Known rows, with every step that occurs:
Q, C, B: [2 4 9 3 -3 -9 2 -12 30 -3 3 12 -4 -2 -2 12 18 -4 -8 -7 -2 9 6 3 -3 -9 -7 -28 -2 10 -7 6 -8 9 4 -19 12 -18 -7 22 -12]
T, D: [2 -5 -11 12 6 -18 -1 -17 10 1 1 6 10 8 2 19 -17 -1 6 4 0 -22 -5 -4 1 -21 -8 -18 -8 -12 -1 -4 -3 -12 8 6 -12 20 -26 10 -10]
C, A: [1 -3 2 -5 6 -11 22 -20 21 2 6 8 1 3 1 9 8 -14 15 -1 -1 -23 4 -2 0 -11 -8 -23 -20 -10 -10 -1 -2 10 -2 -17 6 0 -16 12 4]
T, Y: [8 12 -7 5 -2 -9 6 -20 12 -2 -9 -4 1 -11 6 14 -13 6 19 8 20 -2 3 -5 0 -8 -14 -12 -10 -9 -5 -2 0 8 7 -8 -8 -8 -22 10 -8]
K, D, A, Y, F: [9 -7 8 -3 -18 11 -4 2 -3 6 -16 9 -1 7 11 -12 12 -1 3 2 -1 -21 -2 -10 -10 21 3 -16 10 4 20 -6 -9 7 -2 -11 -3 0 16 -5 -19]
C, A, E: [-15 6 9 4 1 -10 14 -4 13 -1 5 -6 0 -8 -6 4 36 -10 10 -8 -4 -9 2 2 -1 -3 -24 -20 -17 0 -14 7 2 10 -4 -13 9 4 -7 0 13]
B, D, G, E: [6 7 -4 6 -9 7 7 9 -7 -1 3 -7 -1 -4 -12 -15 -13 4 0 0 3 -2 3 8 9 8 7 10 -10 -5 -15 -5 11 -7 10 12 2 2 -1 -21 4]
Q, D, A, Y, G, C: [-8 -9 17 -7 4 5 -11 32 -10 7 14 -18 1 6 -1 -17 10 4 -9 -3 -1 12 5 -8 4 25 18 1 24 22 22 15 0 1 -14 4 3 -10 25 -5 -2]
J, W, Z: [12 10 -8 14 14 -41 20 -16 16 13 6 25 -28 12 8 28 -8 -26 7 13 13 -3 16 -17 -5 -37 -5 -3 -1 -24 -30 -22 -18 -3 -11 -15 -1 -5 -33 -3 -4]
M, D: [10 -4 -21 8 9 -15 -1 -12 7 5 -3 6 4 11 -7 16 -16 -3 7 5 0 -14 -5 -4 -4 -13 -15 -9 -6 -11 -4 -3 -9 -12 12 2 -11 22 -16 5 -4]
M, Y, F: [5 13 -1 -5 4 0 -3 -24 19 -3 -8 -4 -16 -6 -5 -19 3 3 6 -2 10 -11 -1 -12 2 6 -1 2 -8 -19 2 -6 -10 10 9 2 2 -16 0 16 -33]
M, D, W: [10 10 -12 6 26 -27 10 -17 -3 3 -3 12 -17 16 -6 10 4 -6 11 5 3 -12 -11 -9 1 -12 -16 -10 -17 -11 -10 6 -14 -4 23 13 -15 25 -34 22 0]
C, B, D: [-2 -6 -9 4 1 -6 4 -1 6 -11 -5 3 -5 2 -3 -4 -2 0 -4 8 -11 3 -4 -1 1 -17 -9 -22 -17 1 -9 -6 -4 -11 5 5 1 -2 -10 11 -3]
G, Y, K, D: [2 10 -8 -6 -15 3 -5 -9 -14 -2 -3 8 -5 2 4 7 -16 13 2 2 4 5 -10 3 4 10 -2 18 19 -1 5 5 13 -1 1 6 -15 21 -6 -17 -1]
W, Z: [8 8 -8 8 11 -26 8 -24 9 12 1 18 -12 5 0 15 -18 -25 16 11 3 -13 5 -9 -10 -34 -10 -12 -7 -23 -24 -15 -10 2 -7 -17 -5 5 -34 3 0]
M, Y, K, D, F: [-1 9 -11 -4 -4 11 -23 -4 5 -1 -5 2 5 -13 8 -27 -12 22 -4 -4 -7 3 -8 1 -2 5 -1 42 13 -4 12 2 -6 7 9 -1 -8 5 11 -15 -22]
L, W: [13 16 -10 -3 5 -18 27 -13 -5 2 -9 31 -9 2 -5 23 -8 -12 22 8 3 -19 10 -16 3 -30 -27 -30 -16 -26 -35 -3 -11 4 -1 -9 -9 18 -31 8 -2]
T, Y, G, D, B, C, A, E: [-29 -12 21 6 -3 13 -24 44 -7 -20 14 -35 -7 -31 -1 -21 48 10 -23 -20 -1 55 -2 15 -1 30 10 6 -8 47 11 15 16 2 -8 19 28 -20 35 6 24]
C, A, Y, F: [-1 0 17 -14 -3 1 5 -12 22 -2 -4 0 -20 -4 5 -20 49 -6 13 -8 7 -7 3 -11 1 21 4 -28 -11 1 8 -2 1 17 -1 -9 14 -22 6 18 -11]
B, D, A, Y, K: [2 5 2 -5 -6 23 -11 10 -29 0 -9 -19 10 -2 5 -14 2 17 -1 7 -1 11 3 -9 -4 3 4 25 6 10 14 -1 15 4 -9 6 1 -1 2 -5 22]
L, W, Z: [12 14 -12 1 7 -31 18 -11 -5 6 -3 38 -23 1 0 22 -13 -27 20 11 -3 -5 13 -21 -5 -44 -24 -27 -13 -28 -45 -12 -15 2 -9 -16 -5 15 -41 3 4]
B, C, A, Y, G, D: [-15 -19 13 -19 19 8 -9 18 -29 -7 8 -18 -13 -6 -7 -10 35 0 -13 -7 -12 29 -1 -5 1 23 24 8 5 34 10 12 22 1 -19 16 13 -10 18 10 25]
Y, G, D: [-6 -9 -1 -2 15 -14 3 -6 -9 4 7 2 -9 5 -3 13 -9 -4 0 3 0 -4 -5 -4 5 -4 13 -2 6 -10 2 4 6 -11 -5 16 -10 17 -2 3 -7]
Y, K, D, B, C, A, E: [-24 -3 15 5 -9 17 -15 30 -7 -14 2 -9 11 -16 -4 -7 44 3 -22 -22 -14 24 -13 22 -7 10 -9 12 4 34 7 6 17 2 -12 -1 21 4 18 -6 33]
Y, K: [-2 16 0 -3 7 -5 5 -23 6 3 -8 6 3 2 -2 19 -2 1 10 0 13 -10 -4 -2 3 -15 -8 7 3 -19 -4 -1 12 4 -3 -4 -8 5 -19 4 2]
B, C: [10 9 -3 -2 21 -4 12 -13 -14 3 -6 5 -2 4 -21 11 -5 -16 4 8 7 -20 1 -3 -10 -13 -9 -5 -11 1 -15 -2 0 3 -8 -4 -3 1 -17 17 10]
K, D, G: [9 -7 -11 7 -11 -4 7 -12 9 11 -5 14 17 5 4 16 -31 -5 13 2 -4 -15 -1 11 3 -6 2 -8 3 -17 -6 -8 -4 -8 9 -9 -15 19 -5 -20 -11]
T, Y, K, D, B, C, A, E: [-26 -1 15 7 -20 22 -28 36 -3 -23 -2 -23 8 -32 6 -12 45 18 -20 -22 -1 52 -11 22 -4 21 -11 16 3 45 16 11 23 8 -6 1 22 -11 23 -4 30]
Y, G, C, A: [-15 -10 16 -22 14 -8 19 3 10 -3 16 -1 -21 0 -2 -1 21 -15 -2 -9 4 -1 7 -2 12 12 15 -13 -7 6 -1 17 6 5 -7 1 19 -8 16 6 2]
Y, G: [-3 5 3 -9 17 -16 12 -16 3 3 -5 1 -7 -1 1 14 -9 -9 13 -2 7 -8 2 -2 5 -12 2 -6 0 -10 -6 4 -1 -2 -5 0 0 -2 -9 7 -9]
Y, G, C: [-6 3 8 -14 16 -12 14 -3 -3 1 6 1 -20 3 -10 6 -1 -12 1 0 13 -6 6 -3 10 5 13 -6 3 -4 -4 11 1 -2 -3 8 5 0 7 2 -8]
B, D, T, Y, K: [-1 6 -4 -5 -6 22 -13 14 -15 -7 -8 -22 4 -13 0 -6 -8 17 1 4 12 18 6 1 -3 -5 -1 32 1 5 19 1 10 0 -2 11 0 -15 3 3 12]
K, D: [7 -5 -13 4 1 -15 11 -16 -1 5 -7 19 6 9 1 21 -24 -6 10 9 -5 -27 -10 0 -3 -16 -11 -16 3 -13 -4 -6 -6 -7 1 -10 -19 27 -20 -2 -9]
Q, D, M: [13 -8 -5 22 12 -8 1 3 11 18 9 7 25 17 -4 -2 -27 -2 2 1 -7 -28 -13 2 -9 -13 -3 -10 10 -9 6 -16 -13 3 -8 -17 -19 2 -5 12 -8]
D, A, E: [-1 13 7 13 -6 1 11 0 -2 8 -6 -5 14 0 -6 7 11 -10 8 3 3 -25 7 -1 -13 -4 -27 -10 -9 -3 -12 4 -9 6 -5 -16 1 7 -1 -10 8]
Q, C: [13 10 4 2 7 -11 10 -19 15 9 8 10 -4 1 -10 15 1 -7 3 -1 8 -12 10 -3 -6 -10 -2 -13 1 -2 -5 5 -6 13 0 -17 2 3 -18 22 -5]
T, D, M, Y, K: [-5 -1 -9 12 3 15 -29 -4 1 -3 -4 -18 34 -3 11 -9 -29 30 -16 -9 -10 11 -13 1 3 -6 3 38 15 -4 17 -10 8 0 4 7 -6 -8 3 0 -4]
J, W: [14 12 -7 10 12 -28 29 -17 16 8 0 19 -14 13 2 28 -4 -11 10 10 17 -18 11 -12 2 -23 -8 -8 -3 -21 -20 -14 -14 -2 -3 -10 -6 -2 -23 2 -9]
P, W: [21 13 -8 8 13 -26 19 -38 10 14 10 12 9 8 7 12 -18 -9 8 6 5 -35 6 -6 -5 -23 -18 -14 -22 -25 -26 -3 -8 5 3 -19 -16 17 -26 -4 -1]
G, D, T, Y: [9 -4 -6 6 -9 10 -3 5 -5 4 0 -7 8 0 -1 9 -12 5 7 12 11 -8 6 -1 -7 0 -1 4 -2 -6 10 -3 -7 -2 1 3 -10 -3 2 2 -3]
G, D, B, C, A, E: [-14 -8 11 15 0 10 -4 29 -6 -8 17 -12 4 -7 -17 -16 45 -7 -19 -9 -12 8 -4 12 -12 13 -4 -6 -15 25 -5 2 3 1 -8 7 18 5 17 7 27]

Rows:
[-9 6 -14 -3 -3 5 -16 -15 -6 -7 -10 -5 12 -7 6 6 -23 23 -4 -1 -7 12 -13 0 7 -6 -5 35 18 -8 8 -1 11 -1 0 2 -13 11 -10 -11 -5]	M, Y, K, D
[5 -5 -4 7 -1 6 -3 -4 -10 8 -10 14 25 10 7 11 -28 6 -7 -2 -7 -16 -18 8 -4 -8 0 16 23 -8 11 -13 7 2 -8 -13 -17 11 5 -9 3]	Y, K, D, M
[-2 -11 3 -7 11 4 4 9 -13 9 4 -1 1 9 -6 11 -10 -9 0 3 -2 -13 4 1 -4 -4 15 11 9 -7 8 4 -7 -12 -11 11 -3 2 13 -1 -2]	Y, G, D, T
[19 11 -9 13 15 -39 9 -37 11 18 16 19 -5 8 12 10 -23 -23 7 9 0 -21 8 -11 -13 -37 -16 -9 -19 -28 -37 -11 -11 5 -5 -24 -13 15 -34 -10 5]	P, W, Z
[-7 7 11 -17 11 -3 2 4 -13 -2 -3 -13 -18 -3 -1 -6 13 1 4 1 11 14 8 -8 13 20 14 -1 14 9 1 11 6 2 -4 8 7 -13 11 -2 -3]	A, Y, G, C
[-2 -13 3 0 -9 12 8 22 -4 -7 5 1 -3 11 -8 -18 4 -6 -21 11 -10 -5 7 -4 -3 5 2 -16 -16 13 -2 5 -8 -7 2 3 12 -5 20 -1 1]	G, C, B, D, A
[2 -8 -4 0 -3 10 4 14 1 -7 -7 0 6 5 -6 -6 -3 -6 -4 9 -16 -7 5 5 -9 -16 -8 -9 -12 4 -2 -5 -17 -11 0 0 8 -17 5 7 1]	C, B, D, T
[-19 -6 9 -8 -29 20 -23 16 5 -11 -9 -2 6 -6 13 -7 20 19 -16 -10 -7 45 -5 13 20 30 12 8 26 15 8 6 20 -6 8 6 3 -13 30 -32 -4]	A, Y, K, D, G, C, B
[9 0 -10 10 -20 2 -7 -8 11 3 8 -5 10 0 7 -2 -27 8 11 -1 5 3 8 6 8 11 9 0 -4 -6 -2 1 0 -10 22 16 -6 8 -3 -16 -12]	T, D, G, Y
[6 11 -6 -5 -15 20 -7 3 -14 -1 6 -16 -5 -7 -3 -21 -19 16 4 -1 8 26 7 7 9 17 18 36 3 -3 0 1 19 -3 11 24 -3 4 8 -18 9]	B, D, G, Y, K
[15 11 1 8 9 5 6 -2 1 -1 -3 4 9 -1 -11 -1 -6 -12 2 4 9 -14 3 7 -12 -11 -4 -9 -13 4 -13 -9 -13 4 -2 -7 11 -10 -7 20 8]	D, B, C
[-3 6 -1 7 20 -31 5 -5 -4 -7 3 15 -40 6 2 -12 12 -18 -1 11 -15 20 -8 -12 -2 -29 -7 -17 -26 -2 -27 -6 -14 -3 9 10 1 -2 -37 22 6]	C, B, D, W, Z
[-14 1 18 -18 -13 23 -4 6 10 -1 9 -15 1 -9 6 -15 36 8 1 -15 7 28 10 5 19 33 20 14 6 6 5 10 26 14 2 1 18 -21 23 -18 16]	D, G, C, A, Y, K
[0 -15 17 -8 -11 18 -13 19 5 -11 -4 2 -9 -7 4 -32 46 -4 -11 -13 -8 8 -6 6 -10 31 15 -20 -1 33 20 -7 -3 10 -4 -3 26 -19 28 17 1]	K, D, B, C, A, Y, F
[-12 -4 15 -19 9 -4 3 -5 6 -4 -1 -14 -7 -11 14 -3 25 0 13 -9 -3 17 6 -5 9 10 9 -10 0 13 4 10 9 10 -9 -5 17 -22 3 6 9]	C, A, Y, G
[14 -3 -16 19 -3 -7 -6 -1 22 1 -1 7 16 7 2 3 -19 0 5 1 1 -7 -3 7 -8 -11 -10 -14 -9 -9 -1 -10 -21 -12 18 1 3 11 -8 8 -4]	M, D, B
[-4 14 2 -4 15 -18 10 -18 -14 0 -9 19 -13 10 3 17 8 2 5 1 2 -7 -22 -3 8 -12 -9 7 4 -11 -1 7 8 3 8 8 -22 29 -32 9 4]	Y, K, D, W
[1 -3 -1 0 -11 8 1 -4 -10 7 -9 13 21 9 8 19 -17 2 -2 2 -3 -19 -6 2 -5 -8 -6 10 12 -6 12 1 7 0 -9 -12 -11 20 0 -17 6]	Y, K, D, A
[-4 1 -7 -2 -13 19 -15 -5 -10 0 -11 -5 26 -2 11 1 -26 20 -9 0 -9 2 -6 -1 -2 -1 -4 37 16 -3 14 2 6 4 -4 -8 -6 7 5 -20 -1]	M, Y, K, D, A
[-18 -15 9 -11 -26 18 -10 15 14 -8 11 -7 2 -16 14 -2 14 14 -8 -16 9 37 1 14 20 31 18 13 7 11 18 12 29 4 10 3 8 -3 28 -25 5]	T, Y, K, D, G, C, A
[-7 10 -3 -10 14 -5 -3 -17 3 -5 -6 -18 -2 -13 3 -2 -20 9 7 -3 1 13 3 -5 9 -4 4 20 3 -7 -4 5 -3 2 0 5 4 -16 -4 4 -14]	M, Y, G
[10 -4 -3 15 7 6 -2 8 -11 1 7 4 7 7 -15 -3 -7 -6 -11 7 1 -12 -4 5 -12 -3 8 -2 -7 4 -3 -11 -5 -6 -2 10 1 9 -2 16 10]	G, D, B, C
[12 -3 -12 5 0 2 8 -3 -2 7 3 -5 7 0 -7 -7 -28 -2 11 5 -2 -6 6 4 4 -9 9 2 -15 -14 -9 -10 -1 -8 10 8 -5 9 -6 -5 1]	B, D, G
[14 0 -12 3 -24 5 4 -7 0 7 1 8 7 2 5 1 -34 3 14 3 1 -1 3 10 4 17 6 2 7 -7 -6 -2 -3 -5 15 0 -14 15 5 -29 -11]	K, D, G, Y
[2 -16 2 6 16 -2 1 5 -13 11 5 3 9 12 2 1 -24 -2 -9 0 -6 -12 -8 1 -1 1 19 5 14 -6 6 -7 0 -5 -11 5 -10 3 17 3 -3]	Y, G, D, M
[-7 -20 17 -16 -22 15 -3 14 15 -1 6 2 -16 -1 6 -30 41 -4 -4 -16 -2 7 3 3 13 50 28 -18 5 10 18 3 7 5 9 1 14 -8 42 -15 -16]	K, D, G, C, A, Y, F
[7 -1 -4 11 -4 2 -9 13 14 6 5 -11 15 -3 -1 4 -11 6 12 3 9 -4 2 3 -7 -7 -10 -2 5 1 17 -1 -13 1 -2 -9 -10 -15 -5 10 -9]	Q, D, T, Y
[-21 -8 0 -14 6 7 -14 21 -6 -24 4 -26 -23 -13 -5 -33 2 16 -27 -3 -15 45 1 -3 17 14 17 17 -1 20 2 12 2 -13 5 28 18 -25 28 2 -13]	M, Y, G, C, B, D
[3 -14 0 8 0 10 4 22 -5 -5 3 2 0 12 -8 -26 -7 -2 -26 7 -14 -3 -3 3 -2 5 7 -13 -5 11 -3 -9 -9 -5 2 2 6 -14 25 6 -2]	G, C, B, D, M
[6 -4 -7 21 -7 -9 -6 -6 25 -2 3 4 22 3 11 6 -18 3 5 -1 0 -16 -3 6 -1 -20 -3 -24 -11 -9 3 -11 -15 -11 15 4 3 10 -18 13 -10]	T, D, B
[10 10 10 -5 -10 11 1 -4 19 0 -13 -2 -12 -8 0 -8 14 -5 14 -1 26 -15 10 -3 -8 10 -2 -9 -8 -10 15 -3 -15 11 6 -6 7 -32 14 15 -25]	D, T, Y, F
[-10 2 9 -8 -17 10 -8 26 -11 -10 -12 -9 -2 -16 9 6 -6 11 -5 -6 7 15 1 11 4 19 1 17 20 20 14 11 6 -5 -5 0 7 -21 20 -25 -5]	K, D, T, Y, G, E
[-3 -12 3 -12 2 10 -15 26 -18 2 0 -17 -2 6 1 -11 7 4 -12 -1 1 19 10 -8 1 30 12 10 15 23 17 17 -1 -9 2 12 11 -4 33 -14 6]	M, D, A, Y, G, C
[-15 5 11 -1 13 -1 9 7 -10 -6 3 -12 -5 -10 -22 -2 45 -16 -4 -9 -5 -1 1 4 -9 3 -20 -8 -19 23 -15 10 8 10 -14 -7 14 -4 1 8 28]	B, C, A, E
[10 -6 -7 5 2 5 10 0 -8 12 3 7 10 16 -12 13 -12 -11 4 13 -2 -34 4 -1 -11 -10 0 0 0 -17 2 -7 -13 -7 -5 1 -12 11 -2 0 0]	G, D, T
[-6 3 -7 1 -13 -1 -14 -8 -1 -7 -12 0 5 -13 14 19 -12 19 4 0 11 18 -14 3 7 -3 -8 12 13 0 14 2 20 0 3 -1 -15 11 -11 -7 -3]	T, Y, K, D
[-4 -8 6 -10 5 11 -9 15 -23 5 -4 -14 3 3 1 0 4 4 3 4 -4 6 7 -4 -2 11 16 15 20 7 15 4 -2 -6 -12 12 -1 -11 17 -6 3]	A, Y, G, D, T
[-5 5 6 -4 17 -14 17 7 -10 -15 7 6 -38 11 -12 -21 29 -6 -13 9 -5 5 -8 -9 11 2 -1 -20 -24 7 -14 11 -7 -4 18 23 2 3 -11 25 1]	G, C, B, D, W
[-6 3 -11 -1 -14 16 -20 -11 3 -1 -8 -9 23 -12 11 0 -29 24 0 -9 -7 24 -7 10 13 4 7 43 17 -12 6 -3 13 -3 9 4 -10 3 5 -28 -8]	M, Y, K, D, G
[15 -11 -8 18 7 0 6 -5 -8 16 5 10 18 19 -4 4 -28 -4 -4 9 -6 -32 -9 -1 -9 -6 5 -4 4 -16 -1 -17 -7 0 -5 -5 -19 13 2 3 -3]	G, D, M
[-15 -12 13 -24 -14 27 -6 26 -13 -4 2 -6 5 2 3 -6 35 5 -10 -6 -10 9 4 5 3 26 8 19 22 21 24 11 13 6 -13 -5 12 -9 29 -18 21]	G, C, A, Y, K, D, T
[2 -6 2 4 -2 -4 -5 5 12 -9 8 1 -11 -4 -9 -6 13 3 -19 -2 -13 19 5 1 -3 -9 2 -18 -7 19 0 4 -2 0 5 -1 11 -7 -4 25 -3]	Q, C, B, D
[5 9 -4 -8 -19 20 -5 6 -18 2 -6 4 5 6 2 6 -14 8 2 3 1 -4 1 8 -6 11 -2 30 23 1 13 5 1 -2 -4 1 -9 5 10 -21 4]	G, Y, K, D, T
